Each row was made from one small tree. The marks that hang from a mark follow it in brackets, in the order of their numbers. Every link used is in the known rows. Write each row's tree.
Known rows
q669{q229 q310{q517}}:  2.945  2.904  0.560 -0.024  1.593 -1.017 -0.832  1.176 -1.155  0.266  2.945 -2.143 -0.563  0.943 -1.761 -0.655 -1.025 -2.535  0.324
q310{q517 q669{q229{q133 q389 q404}}}:  3.954  0.259 -2.442 -1.443 -1.493  3.829  6.924 -1.354 -2.739 -1.095 -0.630  3.567  3.741  0.451  0.097  0.571 -3.803  1.318 -0.404
q669{q229}:  0.525  2.530  2.609 -0.451  1.866 -2.227 -2.958 -1.092  0.924 -0.586  3.053 -3.406 -0.584  0.465 -0.813  1.050 -2.064 -0.202  0.155
q133{q229{q389}}: -0.297  1.055  0.607 -0.466  0.210 -1.658 -3.988  1.255 -0.164 -0.310  2.316 -0.380  0.296 -0.747 -0.252  0.691 -0.486 -2.711  1.112
q229{q389 q517}: -1.018  0.333  1.726  0.307 -0.871  1.160 -2.002 -0.317 -0.435  1.562  1.908 -0.916 -1.579  0.875  0.084 -0.956  1.300 -0.626 -1.389
q517{q310{q669{q229{q389}}}}:  1.901  2.886  1.593  0.589  0.508 -0.095  0.423 -2.683  3.375 -1.817  0.540  4.484  2.025 -0.447  2.200  0.226 -1.902  1.488  2.735
q517{q310{q669{q229}}}:  2.322  3.321  1.246  0.736  2.231 -2.726 -0.288 -2.004  3.614 -2.211  2.871  2.406  1.231 -0.171  1.925 -0.523 -3.197  0.904  3.800
q669{q229{q133}}:  0.890  1.964  0.922 -0.588  1.902 -1.023 -0.298 -1.557  1.020 -1.284  2.646 -3.325  0.578 -0.430 -0.485  1.711 -3.456  0.986  0.353
q310{q517}:  1.949  2.753  0.064  0.727  0.752 -1.147  0.854  1.925 -3.465 -0.101  4.131 -1.744 -0.941  0.456 -0.661 -2.667 -2.733 -4.470  1.337
q310{q517 q669{q229{q389}}}:  2.780  2.598  0.812  0.639 -1.218  2.672  3.992 -1.582 -2.288 -0.789  1.394  3.982  0.405  0.505  1.151 -0.197 -3.314 -1.631  0.342
q310{q669}:  0.409  0.831  1.101  0.728  0.595 -1.561  0.119 -0.102  0.336 -1.470  4.777  0.107 -0.198  1.135  0.458 -1.679 -3.858 -1.368  1.806
q669{q229{q133 q389 q404} q310{q517}}:  3.613  0.053 -2.179 -2.423 -0.311  2.699  2.929  0.938 -1.936  0.287 -1.145 -0.037  3.388  0.950 -2.713  0.859 -0.291  0.763 -1.180
q133{q229{q404 q669}}: -0.860 -1.638 -1.146 -1.019  0.862 -3.092 -1.977  1.869 -1.670 -0.682 -0.558 -0.895  0.888 -0.316 -1.144  1.226  0.739 -1.097  1.466
q517{q310{q669{q229{q404}}}}:  2.975  1.489 -0.275 -1.250  1.869 -2.854  0.374 -1.178  2.864 -1.924  1.305  2.393  3.246  0.601  0.220 -0.251 -2.301  2.397  3.102
q404{q229{q389 q517 q669}}: -4.280 -2.647  1.929  0.747 -2.341  1.833 -0.078 -0.836  0.167  1.204 -3.350 -0.436 -2.457 -0.301  0.633  0.652  2.010  0.145 -3.078
q669{q229{q517} q310}:  0.226  1.002  1.532  0.083  1.418 -1.196 -4.346 -0.108  1.684  1.486  2.507 -3.684 -1.978  0.981 -1.134  0.377  1.708  0.742 -1.297
q669{q229 q310}:  1.031  1.681  2.245 -0.578  2.299 -2.125 -4.187  0.227  2.294 -0.246  3.123 -3.719 -0.273  1.204 -1.944  1.046 -0.444 -0.165  0.344
q310{q517 q669{q229{q133 q389}}}:  3.404  1.980 -1.069  0.420 -1.154  3.933  6.495 -2.024 -2.203 -1.474  0.813  3.782  1.491 -0.482  1.665  0.390 -4.699 -0.130  0.089

Write each row's tree
 0.464  1.199  2.463 -1.111  0.436  0.388 -3.446 -0.404  2.060  0.312  1.091 -1.690  0.527  1.322 -1.804  1.452  0.751  0.520 -0.606 : q669{q229{q389} q310}
-3.803 -4.193 -0.390  0.507 -2.116  2.789  1.034  0.356  1.265  1.109 -3.729 -0.656 -0.993 -0.702 -0.202  1.083  2.506  1.588 -3.193 : q404{q229{q133 q389 q517 q669{q310}}}
-1.898 -2.532 -1.107 -0.752 -1.661  0.610 -1.380  0.606 -2.277  1.291 -3.300  1.284 -0.274 -0.097 -0.144  1.168  4.053  0.383 -1.325 : q133{q229{q389 q404 q517 q669}}
-2.084 -1.291  0.374 -0.921 -0.631  0.559  0.360  0.190  1.631 -0.958  0.147 -2.009  0.927 -1.254 -0.530  1.115 -2.743  0.273 -1.147 : q404{q229{q133 q389}}
-2.475 -1.763 -0.215 -0.527 -1.385  1.506  0.302 -0.153  0.993  0.561 -0.364 -2.171 -0.838 -0.998  0.457  0.753 -0.758  1.284 -3.041 : q404{q229{q133 q389 q517}}
-0.594 -0.912 -0.645 -0.010  0.729 -1.755 -0.596  0.200  0.048  0.564 -2.116  0.581  0.077  0.591  0.136 -1.806  3.144  1.546  1.505 : q229{q404 q517{q310} q669}
 1.442  0.091 -2.843 -1.181  1.496 -1.941 -0.064  0.744  1.065  0.062  0.801 -1.521  2.003 -0.167  0.007 -1.656  0.409  2.235  1.568 : q229{q133 q404 q517{q310}}
-1.998 -1.314  1.112  1.261  0.006 -0.310 -2.189  0.667 -0.189  1.410  0.235 -2.030 -2.801  1.304 -0.686 -1.055  3.288 -0.706 -0.787 : q229{q517 q669{q310}}
-1.470 -3.379 -1.122 -0.995 -2.057  3.805  2.623 -0.879 -2.050  1.090 -3.553  0.488  0.843  0.561 -0.278  0.532  2.260  2.486 -2.086 : q229{q133 q389 q404 q517 q669}
-1.530 -1.896 -1.608 -0.618  0.353 -2.209 -2.129  1.403 -2.144  0.885 -1.238 -0.843 -0.750 -0.173 -0.578  0.759  2.968 -0.133 -0.376 : q133{q229{q404 q517 q669}}
-2.682 -1.191 -1.201  1.416  0.651 -1.486  1.530 -0.165  2.498 -0.488 -3.011 -0.470 -0.951 -2.322  2.029 -0.474  0.206  1.760  0.629 : q404{q229{q133 q517{q310} q669}}
 1.083 -1.724 -2.760 -0.928 -1.182  0.659  0.780  3.219 -4.021  0.546 -2.858  2.344  1.691  0.133 -2.029  0.163  2.997 -2.667  0.544 : q133{q229{q389 q404 q669{q310{q517}}}}
-1.416 -1.937  0.282  0.701 -2.123  1.844  2.186  2.010 -1.366  0.471 -3.069  1.007 -0.799 -0.060 -1.222 -0.396  1.036 -2.714 -1.363 : q404{q229{q389 q669{q310{q517}}}}
 0.700 -0.676 -1.361  1.058 -1.348  3.959  4.226  1.204 -3.309 -0.133 -1.944  1.567  0.630  0.172 -0.582 -0.908  0.169 -2.287  0.162 : q229{q133 q389 q669{q310{q517}}}
 0.688  0.498 -0.085 -0.181  1.489 -0.136 -1.819 -0.545  1.676  0.565  2.224 -4.086 -0.882  0.216 -0.864  1.046  0.321  1.897 -1.491 : q669{q229{q133 q517} q310}
-3.025 -1.711 -0.690  1.119 -1.137  1.020  2.035 -0.981  2.272 -0.124 -5.015  1.827 -0.320 -2.542  2.257  0.171  1.491  2.161 -0.351 : q404{q229{q133 q389 q517{q310} q669}}
 0.854  1.393 -1.528  1.382 -0.151 -1.562 -1.378 -0.006  1.780 -0.467  1.212  5.149  0.205 -1.435  3.404 -1.056  0.575 -0.558  2.605 : q133{q229{q389 q517{q310{q669}}}}
-3.203 -0.634  0.485  1.423  0.252 -2.636 -0.838  0.107  2.406  0.298 -2.384 -0.127 -2.181 -1.664  1.562 -0.972  1.542  0.216  0.401 : q404{q229{q517{q310} q669}}
-1.109  0.912  0.604  1.926  1.019 -1.869 -1.155 -0.512  0.640  0.241 -0.904  0.623 -1.887 -0.317  1.815 -1.905  2.272 -0.098  2.063 : q229{q517{q310} q669}
 0.387  0.609  2.018  0.671 -1.397  2.480  0.614 -3.043  0.611  0.477  1.249  2.352 -0.949  0.786  1.788  0.700 -0.472  1.706 -1.725 : q310{q669{q229{q389 q517}}}
-1.337 -1.081 -0.133  1.067 -0.357 -0.907  1.550  2.518 -1.425  0.036 -1.088 -1.254 -1.617 -0.210 -1.452 -1.188 -0.089 -3.344 -0.456 : q404{q229{q669{q310{q517}}}}
-0.205 -1.233 -1.556 -1.953 -0.622 -0.830 -3.379  1.461 -1.519  1.558  0.186 -0.460  0.532  0.216 -0.727  0.738  2.782  0.008 -1.103 : q133{q229{q389 q404 q517}}
